What can hang from each mark:
k_57: k_377
k_717: k_215 k_565
k_377: k_57 k_215 k_565
k_215: k_377 k_381 k_717
k_565: k_48 k_715
k_715: k_57 k_565
k_48: k_565

(in the rows, 128 means zero)
Known rows, with every way that one mark hangs from another:
(k_215 (k_377 (k_565 (k_715 k_57))) k_381 k_717): [107 181 141  90 149 150 152 144 105 175 126 125 127 156 111 131  91  65
 109 127]
(k_57 (k_377 (k_215 k_381 k_717) (k_565 k_48 k_715))): [106 171 113  92 134 141 150 169 106 149 102 127  94 173 116 147 116  89
 105 140]
(k_377 k_57 (k_215 k_381 k_717) k_565): [123 171 138  35 112 142 177 157 137 139 100 164 107 152 137 193 122  82
  93 138]
(k_48 (k_565 (k_715 (k_57 k_377)))): [ 97 192  73 142  74 149 108 141 108 140 151 170 154 201 110 112  69 114
 133 137]
(k_215 k_377 k_381 (k_717 (k_565 k_48 (k_715 k_57)))): [114 181 129 128 134 150 155 148 109 157 120 136 137 151 114 111  73  77
 131 144]
(k_48 k_565): [ 63 185  77 119  74 177 106 129 114 124 122 168 133 184 113 116  72 104
 131 146]
(k_377 (k_565 k_715)): [ 89 202  92 103 105 138 128 134 102 139  98 152 118 173 121 128  78 100
 129 120]
(k_715 (k_57 (k_377 k_215)) (k_565 k_48)): [116 172 102 121  92 134 111 146 126 132 128 187 127 190 142 119  96 130
 118 156]
(k_215 (k_377 k_57 k_565) k_381 k_717): [109 187 148  42 127 162 153 147 114 174 112 134 130 151 115 147 114  67
 105 122]
(k_717 (k_215 k_381) (k_565 k_48 (k_715 (k_57 k_377)))): [129 207  93 137 121 138 154 157 121 109  99 182 105 193 134 130  57 107
 144 159]
(k_565 k_48 (k_715 (k_57 (k_377 k_215)))): [121 161  97 144  91 126 144 149 117 138 135 149 130 184 126 116  82 124
  98 124]
(k_57 (k_377 (k_215 (k_717 (k_565 k_715))))): [ 98 193  89  95 126 159 133 148 105 140 120 162 141 195 134 122 126  85
 102 141]
(k_215 (k_377 k_57 (k_565 k_48 k_715)) k_381 k_717): [116 184 142  79 121 132 165 154 107 176  96 114 122 148  97 141  93  72
 117 117]
(k_565 k_48 (k_715 (k_57 (k_377 (k_215 k_381))))): [125 157 109 139  92 130 151 154 120 139 143 147 119 173 128 121  79 120
 101 130]
(k_715 (k_57 (k_377 k_565))): [124 179 106  78 108 168 109 143 115 143 149 178 141 197 154 132 105 131
 101 128]
(k_48 (k_565 (k_715 k_57))): [ 91 187  75 149  69 145 117 131 112 132 144 173 151 189 110 115  54 110
 135 139]
(k_565 k_48 (k_715 (k_57 k_377))): [117 169  94 147  89 130 134 141 104 143 137 148 137 186 128 105  67 132
 110 121]
(k_717 (k_215 k_377 k_381) (k_565 k_48 (k_715 k_57))): [122 211 104 139 122 138 154 157 129 120  93 171 111 182 112 116  63  85
 138 147]
(k_215 (k_377 k_57) k_381 (k_717 (k_565 k_48 k_715))): [121 196 129 101 109 141 162 152 110 164 105 140 144 151 108 121  87  74
 133 131]

Rows:
[ 98 226  86 120 122 151 154 137 118 106  93 189 109 185 133 126  59  79
 147 159] => (k_717 (k_215 k_381) (k_565 k_715))
[ 86 197 105 110 106 142 120 149 107 158  90 127 118 167  89 104  97  86
 117 107] => (k_215 (k_377 (k_565 k_48 k_715)))
[113 167 119 109 128 150 171 143 133 125 133 173 125 157 146 150  91  81
 106 160] => (k_377 (k_215 k_381 (k_717 (k_565 (k_715 k_57)))))
[119 211  99  76  73 121 139 139 113 147 100 169 140 175 124 147  87 110
 126 107] => (k_377 k_57 (k_565 k_715))
[102 172 104 137  85 130 115 121 119 128 122 186 132 173 147 113  52 135
 135 153] => (k_715 k_57 (k_565 k_48))
[100 185  74 138  75 146 116 149 120 135 147 173 148 199 108 122  85 105
 122 140] => (k_48 (k_565 (k_715 (k_57 (k_377 k_215)))))
[103 205 117  85 138 154 150 144 127 137 109 159 100 186 114 134  88  71
 104 130] => (k_717 (k_215 (k_377 (k_565 (k_715 k_57))) k_381))
[118 174 111  80  92 137 168 145 135 121  90 177 138 168 141 160 111  97
  98 141] => (k_377 k_57 (k_215 (k_717 (k_565 k_48))))
[121 172 116 129 132 150 157 146 100 141 125 150 129 162 142 129  62 104
 138 159] => (k_215 k_381 (k_717 (k_565 k_48 (k_715 (k_57 k_377)))))
[126 168 108  92 105 160 115 149 115 140 136 167 130 193 148 132  97 140
 102 129] => (k_715 (k_57 (k_377 (k_565 k_48))))
[102 177  99  98 131 135 140 162 100 147  87 129 106 189 113 140 120  94
 100 134] => (k_57 (k_377 (k_215 k_717) (k_565 k_48 k_715)))
[ 92 168 120 112 131 169 157 135 104 126 102 148 111 146 144 134  59  95
 136 167] => (k_215 k_381 (k_717 (k_565 k_48)))
[102 177 122 114 143 131 141 140  97 166  93 115 135 171  98 121  87  83
 103 116] => (k_215 (k_377 (k_565 k_48 (k_715 k_57))) k_717)
[112 181 131 105 109 147 138 161 123 162 124 132 106 148 104 119  87  88
 120 120] => (k_215 (k_377 (k_565 k_48 (k_715 k_57))) k_381)
[123 172 115  63  74 126 156 164 145 123  74 166 100 162 123 175 117 112
  96 124] => (k_377 k_57 k_215 (k_565 k_48))
[108 209 118  76 114 141 159 151 125 139  81 149  94 178 101 139  92  74
 108 122] => (k_717 (k_215 (k_377 k_57 (k_565 k_48 k_715)) k_381))
[ 99 178  80 138  94 143 127 145 112 140 141 163 150 200 107 127  81  99
 117 144] => (k_48 (k_565 (k_715 (k_57 (k_377 (k_215 k_717))))))
[114 177 101 129 100 120 139 144 111 135  98 147 113 170 121 135  60 125
 125 124] => (k_377 (k_565 k_48 (k_715 k_57)))
[ 96 181 105  60 138 166 127 154 108 143 104 150 114 192 132 147 141  89
  89 138] => (k_57 (k_377 (k_215 k_717) k_565))
[134 157 122  82 109 160 133 165 134 135 142 169 109 178 147 151 113 124
  93 139] => (k_715 (k_57 (k_377 (k_215 k_381) (k_565 k_48))))
[114 176 116  95 119 147 122 137 122 144 152 192 139 185 155 131 104 106
 115 164] => (k_715 (k_57 (k_377 (k_215 k_381 k_717))) k_565)
[104 190 110 114 106 138 124 150 114 158 105 137 127 172  99 109  92  98
 112 107] => (k_215 (k_377 (k_565 k_48 (k_715 k_57))))
[133 151 127  84 128 156 143 161 125 140 136 159 114 179 146 156 109 117
  89 145] => (k_715 (k_57 (k_377 (k_215 k_381 k_717) (k_565 k_48))))
[ 81 200 107  94 137 175 125 129 100 150 101 153 156 175 121 102 104  70
 116 134] => (k_215 k_377 (k_717 k_565))
